Each row was made from one small tree. The marks that hang from a mark follow it in brackets, in alphabetical order. Every link used is in the known rows. Write each row's tree.
In the rows, 128 means zero.
Known rows:
W[G[V]]: [132 137 129 125 147 116 116 105 134 144 111 137 140 115 118 154 150 121
 115 117 147 151 144 142 124 131 134 132 104]
Z[R V]: [124 127 131 117 145 114 128 105 156 158  64 120 133 119 190 144 122  97
 112 108 141 152 113 130 115 137 163 112 108]
B[P[H[G[V]]]]: [116 127 136 105 155 133 112 131 114 130 122 152 148 123 119 136 134 152
 113 120 138 154 134 128 119 118 144 145 111]
G[H[P] R[Z]]: [125  91 141 123 135  98 108 133 158 158 151 102 111 129 100 117 101 124
 126 150 132 142 154 120 127 114 134  95 144]
V[Z[R[G[W]]]]: [134 143 138 126 128 140 124 120 159 133 114 129 157 112 188 139 163 111
 100 141 155 147 137 143 113 136 144 124 109]
R[G[W] Z[V]]: [134 127 142 122 141 129 101 112 137 140 105  95 133 107 195 138 150  86
 143 106 145 152 135 133 131 114 162 111 136]
H[G P]: [110 124 120 137 158 125 132 122 149 130 101 140 119 113 133 123 125 138
 177 116 151 149 114 132 137 117 146 119 132]
S[B[P[H[G]]]]: [121 140 137  90 138 141 121 124 114 125 105 154 114 133  94 138 131 142
 138 102 148 154 122 120 120 120 148 118 102]
P[H]: [125 125 147 104 133 114 129 124 135 145  95 154 113 101 136 145  89 148
 108 126 151 143 127 135 117 127 137 117 116]
V[G]: [130 135 137 116 128  98 149 123 152 139 117 127 126 108 157 137 125 110
 129 138 138 152 130 132 143 126 119 108 111]
H[P]: [117 115 131 127 144 111 129 123 152 151 103 133 105 116 149 131 124 127
 140 131 153 147 116 136 137 121 140 120 125]
H[G[W]]: [128 142 127 113 168 134 141 110 144 130  99 136 144 115 114 136 151 136
 154 102 161 144 138 138 124 114 154 121 124]
H[G[R V] P[B]]: [101 132 106 135 157 119 142 117 132 134 115 145 133 133   4 119 169 140
 165 112 128 153 137 124 133 111 146 111 120]
B[P[H[G]]]: [118 125 141 105 154 135 113 134 123 132 125 147 141 113 140 137 120 149
 124 123 145 150 133 129 118 116 146 138 113]
Z[V[G]]: [130 121 133 113 144 100 150 106 152 142  99 110 127 111 187 139 130  94
 128 112 129 155 104 124 138 131 128 113 109]
V[Z]: [132 122 145 114 140 120 143 121 148 140 108 137 118 111 183 145 153 119
  90 149 157 152 122 135 118 143 129 131 106]
V[G[H[P] R W]]: [135 116 130 117 139 102 141 118 174 136 172 100 161 128  87 113 131 126
 132 134 124 134 154 131 140 107 107 102 125]
B[P]: [128 125 142 102 153 122 116 131 129 152 126 128 123 126 153 144 150 121
 113 134 152 156 132 131 128 119 149 138 109]
S[B]: [130 144 136  93 129 120 139 112 130 142  84 142  86 134  94 147 135 120
 136 106 157 154 116 124 127 129 148 100 104]
V[G Z[R]]: [126 134 139 128 115 110 148 125 171 128 114 133 157 106 210 132 145 103
  92 166 134 154 134 136 125 145 115 120  97]
R[G[H]]: [142 132 139 116 125 126 111 125 140 140 156 106 109 113 131 136 104 117
 139 125 148 142 123 131 141 114 135  95 140]
R[G[W] Z]: [134 138 145 123 131 129  98 124 135 139 116 110 129 105 167 139 148 100
 142 126 155 149 153 140 133 110 160 107 139]
R[G Z]: [129 132 147 130 121 121  96 133 129 143 110 115 105 102 179 143 124  97
 145 136 150 156 139 132 137 119 157  98 139]
G[H V[Z[R]]]: [127 114 133 110 128 115 126 115 148 140 131 126 141 135 133 127 139 119
  59 151 134 150 136 129 117 137 123 128 118]
P[B H[G[W]]]: [110 146 129 100 145 132 148 117 129 133 110 162 119  93  59 127 121 144
 136 112 150 139 143 136 117 106 145 115 120]
W[G]: [137 135 137 125 145 119 118 112 147 149 118 133 125 102 150 155 127 118
 131 121 158 146 141 144 124 129 137 123 107]
P[B H]: [112 135 139  98 125 113 144 125 126 152 108 161  89  93  80 137 102 135
 109 132 148 144 133 133 121 116 139 109 113]
R[G]: [138 144 138 123 131 129 117 123 133 141 121 122 115 110 141 147 131 115
 149 117 154 149 120 135 138 121 147 102 125]
Z[R[G[H]] V]: [133 129 130 123 129 126 109 110 156 148 112  98 134 117 181 134 106  93
 127 105 134 145 110 127 125 127 155  97 126]
G[H V[Z]]: [131 108 136 104 136 113 132 114 140 137 142 123 125 134 124 130 144 124
  64 149 136 151 128 127 124 134 115 132 122]
P[B H[G]]: [106 142 131 106 136 125 146 125 124 135 107 167 101  90  66 130 103 146
 138 119 147 145 132 130 120 112 142 109 120]
W[G[H[P]] S]: [124 110 127 130 132 126 115 109 141 136 168 106 104 108 176 135 126  91
 124 146 149 135 148 142 133 120 113 138 129]
B[P[H[G[R W]]]]: [126 128 139 102 163 140 115 131 127 133 133 140 166 124  99 136 143 157
 126 114 142 144 151 131 111 111 147 137 109]

Which tree is each row?
[109 127 115 131 163 139 139 110 141 121 113 128 135 117 138 121 163 119
 167 117 156 140 136 141 133 109 143 139 134]  H[G[W[S]] P]
[123 128 134 126 157 118 128 126 138 138  98 131 133 119  93 140 133 131
 160 119 144 153 151 123 119 123 158 102 126]  H[G[R[Z]]]
[133 113 130 102 144 110 151  97 152 134 136  88 134 117 187 128 140  81
 112 116 128 143 123 128 137 120 116 124 122]  Z[V[G[H W[S]]]]
[129 119 125 118 133 123 118 100 120 135 158 111 118 120 136 145 151  91
  96 138 141 142 157 140 127 126 114 144 120]  W[G[H V] S]
[ 99 133 115 132 151 125 143 123 142 135 110 145 100 106  87 117 135 128
 177 121 148 150 121 130 139 108 146 112 129]  H[G P[B]]
[132 114 133 130 140 117 107 116 161 147 157 116 118 106 146 131 100 122
 134 131 150 138 137 140 132 118 121 119 126]  W[G[H[P]]]
[106 146 123 101 145 130 147 112 118 128 106 166 132 104  34 127 140 148
 123 109 142 144 145 136 117 107 143 122 116]  P[B H[G[V W]]]
[133 130 141 125 119 133 119 126 159 135 133 123 138 112 188 134 132 110
  96 152 149 147 129 135 118 138 136 115 117]  V[Z[R[G[H]]]]
[130 158 126 125 130 133 109 111 142 141  98 127 165 127 122 141 158 113
 120 114 146 146 146 144 123 122 161 112 117]  Z[R[G[V W]]]
[106 125 113 137 160 123 130 115 136 125  95 145 135 127 100 124 147 142
 159 113 140 154 117 130 137 119 143 127 128]  H[G[V] P]
[115 122 120 140 163 122 133 124 152 134 110 134 140 126  79 126 136 147
 181 111 142 146 130 126 129 118 147 108 126]  H[G[R] P]
[129 143 130  92 140 134 147  99 123 134 103 123 112 132 121 145 181  97
 119 114 164 142 145 139 123 118 143 129 111]  G[W[S[B]]]
[114 145 128 103 148 130 148 119 131 135 118 159 133 102  17 129 130 153
 139 108 143 138 154 132 111 106 147 107 114]  P[B H[G[R W]]]
[130 121 140 121 110 109 142 127 178 127 150 118 150 110 199 120 119 103
  83 173 129 147 135 131 127 138 103 114 112]  V[G[H] Z[R]]
[117 124 136 117 144 118 122 124 122 129  91 157 145 116  76 138 112 157
 126 117 131 149 148 125 110 126 147 113 120]  P[H[G[R[Z] V]]]
[130 125 141 123 127  90 137 129 151 144 121 117 137 116 128 137 130 108
 131 146 125 154 155 125 134 125 125  96 114]  V[G[R[Z]]]
[134 126 139 116 127 124  90 119 129 135 145  99 136 121 125 126 145 104
 115 128 140 148 159 134 135 105 146 109 150]  R[G[H V W] Z]
[133 122 132 116 148 113 140 113 135 142 110 136 157 145  71 148 188 135
  83 135 131 156 144 126 112 144 131 128  97]  G[R V[Z]]
[133 128 125 122 137 133 106 111 141 131 159 104 147 131  96 120 150 126
 132 114 139 139 133 138 143 104 132 116 142]  R[G[H[P] V W]]
[134 125 132  82 135 132 139 100 132 134 147 104 104 137 111 130 150  98
 106 122 157 133 148 133 126 110 128 122 129]  G[H W[S[B]]]
[120 109 126 114 136  98 149 109 159 144 136 101 110 111 158 116 114  91
 129 122 120 149 104 121 146 117 117 107 122]  Z[V[G[H[P[B]]]]]
[124 144 119 112 170 131 140 103 131 125  93 139 159 128  82 136 175 138
 138  98 150 149 141 137 124 116 150 131 120]  H[G[V W]]
[131 132 122 127 143 124 125  99 117 138 130 121 142 130  94 160 187  98
 109 127 137 146 168 139 118 134 127 141 101]  W[G[R V] S]
[106 135 134 111 135 119 138 132 124 139 109 161 110  96  44 131 108 142
 139 125 137 146 153 124 114 112 149  99 122]  P[B H[G[R[Z]]]]
[127 104 138 125 120 106 146 128 174 123 168 114 133 109 192 111 124 112
 102 172 128 147 121 129 141 130  88 122 121]  V[G[H[P]] Z]
[144 125 136 106 138 101 146 116 166 139 166 100 160 126  84 123 133 123
 121 131 128 135 158 130 134 111 110 100 119]  V[G[H R W]]
[146 137 138 110 136 134 112 116 146 138 161 101 133 116 120 131 129 119
 136 114 154 135 138 139 137 105 138 103 140]  R[G[H W]]
[125 113 143 114 140  99 128 113 149 143  91 105 128 106 209 133 137  84
 121 127 134 156 136 129 131 123 142 116 124]  R[Z[V[G[W]]]]
[142 113 132 104 152 104 147 101 165 141 137  88 155 127 128 128 136 105
 120 105 120 142 128 123 130 120 121 106 116]  Z[V[G[H R W]]]
[124 139 137  91 140 138 122 126 116 127 112 150 127 142  61 140 138 148
 142 101 142 152 131 116 115 121 147 112  98]  S[B[P[H[G[R]]]]]
[111 111 120 111 133 104 130 115 137 150 146 125  98 132  60 113 129 122
 105 139 131 147 129 127 142 110 124 117 134]  G[H[P[B]] V]
[139 120 138 111 129  93 144 124 161 143 162 106 137 124  93 128 110 121
 123 142 123 142 145 122 138 121 107  91 119]  V[G[H R]]
[120 111 119 129 133 124 113 102 128 132 161 111 118 122 142 134 148  93
 108 142 138 141 151 141 133 122 111 147 125]  W[G[H[P] V] S]
[117 130 136  89 125 137 131 117 100 130 116 136  93 133 140 147 154 101
 111 129 149 150 133 126 123 125 137 137 104]  W[S[B[P[H]]]]
[131 117 128 129 141 115 116 117 159 154 173 114 123 114  65 130 118 125
 139 130 138 136 155 134 127 113 123 106 119]  W[G[H[P[B]] R]]
[130 104 127 111 150 123 133 109 153 144 173  92 139 142  80 119 154 115
 117 133 140 125 165 134 125 106 124 123 135]  G[H[P] R W[S]]
[116 103 127 125 129 116 119 118 157 137 137 125 138 137 139 114 137 123
  73 156 130 148 128 130 124 132 120 132 125]  G[H[P] V[Z[R]]]
[111 139 131 108 140 124 148 126 126 138 115 163 114 101  26 133 111 152
 141 117 139 143 143 126 114 114 144 100 114]  P[B H[G[R]]]
[103 139 128 108 135 128 148 120 117 125 108 173 118  99  63 129 135 146
 110 128 137 151 132 129 116 123 134 125 111]  P[B H[G[V[Z]]]]
[138 135 128 127 151 115 116 106 137 148 121 132 157 128  67 156 160 130
 119 112 137 149 159 138 118 132 137 122  97]  W[G[R V]]
[121 134 124 122 158 129 142 113 130 120  94 148 143 123 118 138 167 134
 123 122 145 158 124 129 122 135 139 134 113]  H[G[V[Z]]]
[126 102 124 119 144 102 121 117 146 150 149 114 137 154  31 121 135 141
 109 128 121 143 143 121 130 118 124 110 128]  G[H[P] R V]
[142 107 141 124 146 110 101 113 155 154 148  99 133 114 128 141 109 108
 123 122 133 143 157 127 117 125 134 106 122]  W[G[H R[Z[V]]]]
[127 138 129 108 132 144 116 107 110 128 138 125 108 127 149 155 176  84
 127 123 153 150 148 136 124 126 132 144  95]  W[G S[B[P]]]
[119 104 125 115 139 105 120 115 142 146 139 120 115 138  98 118 121 130
 104 135 134 146 125 128 140 117 123 122 137]  G[H[P] V]
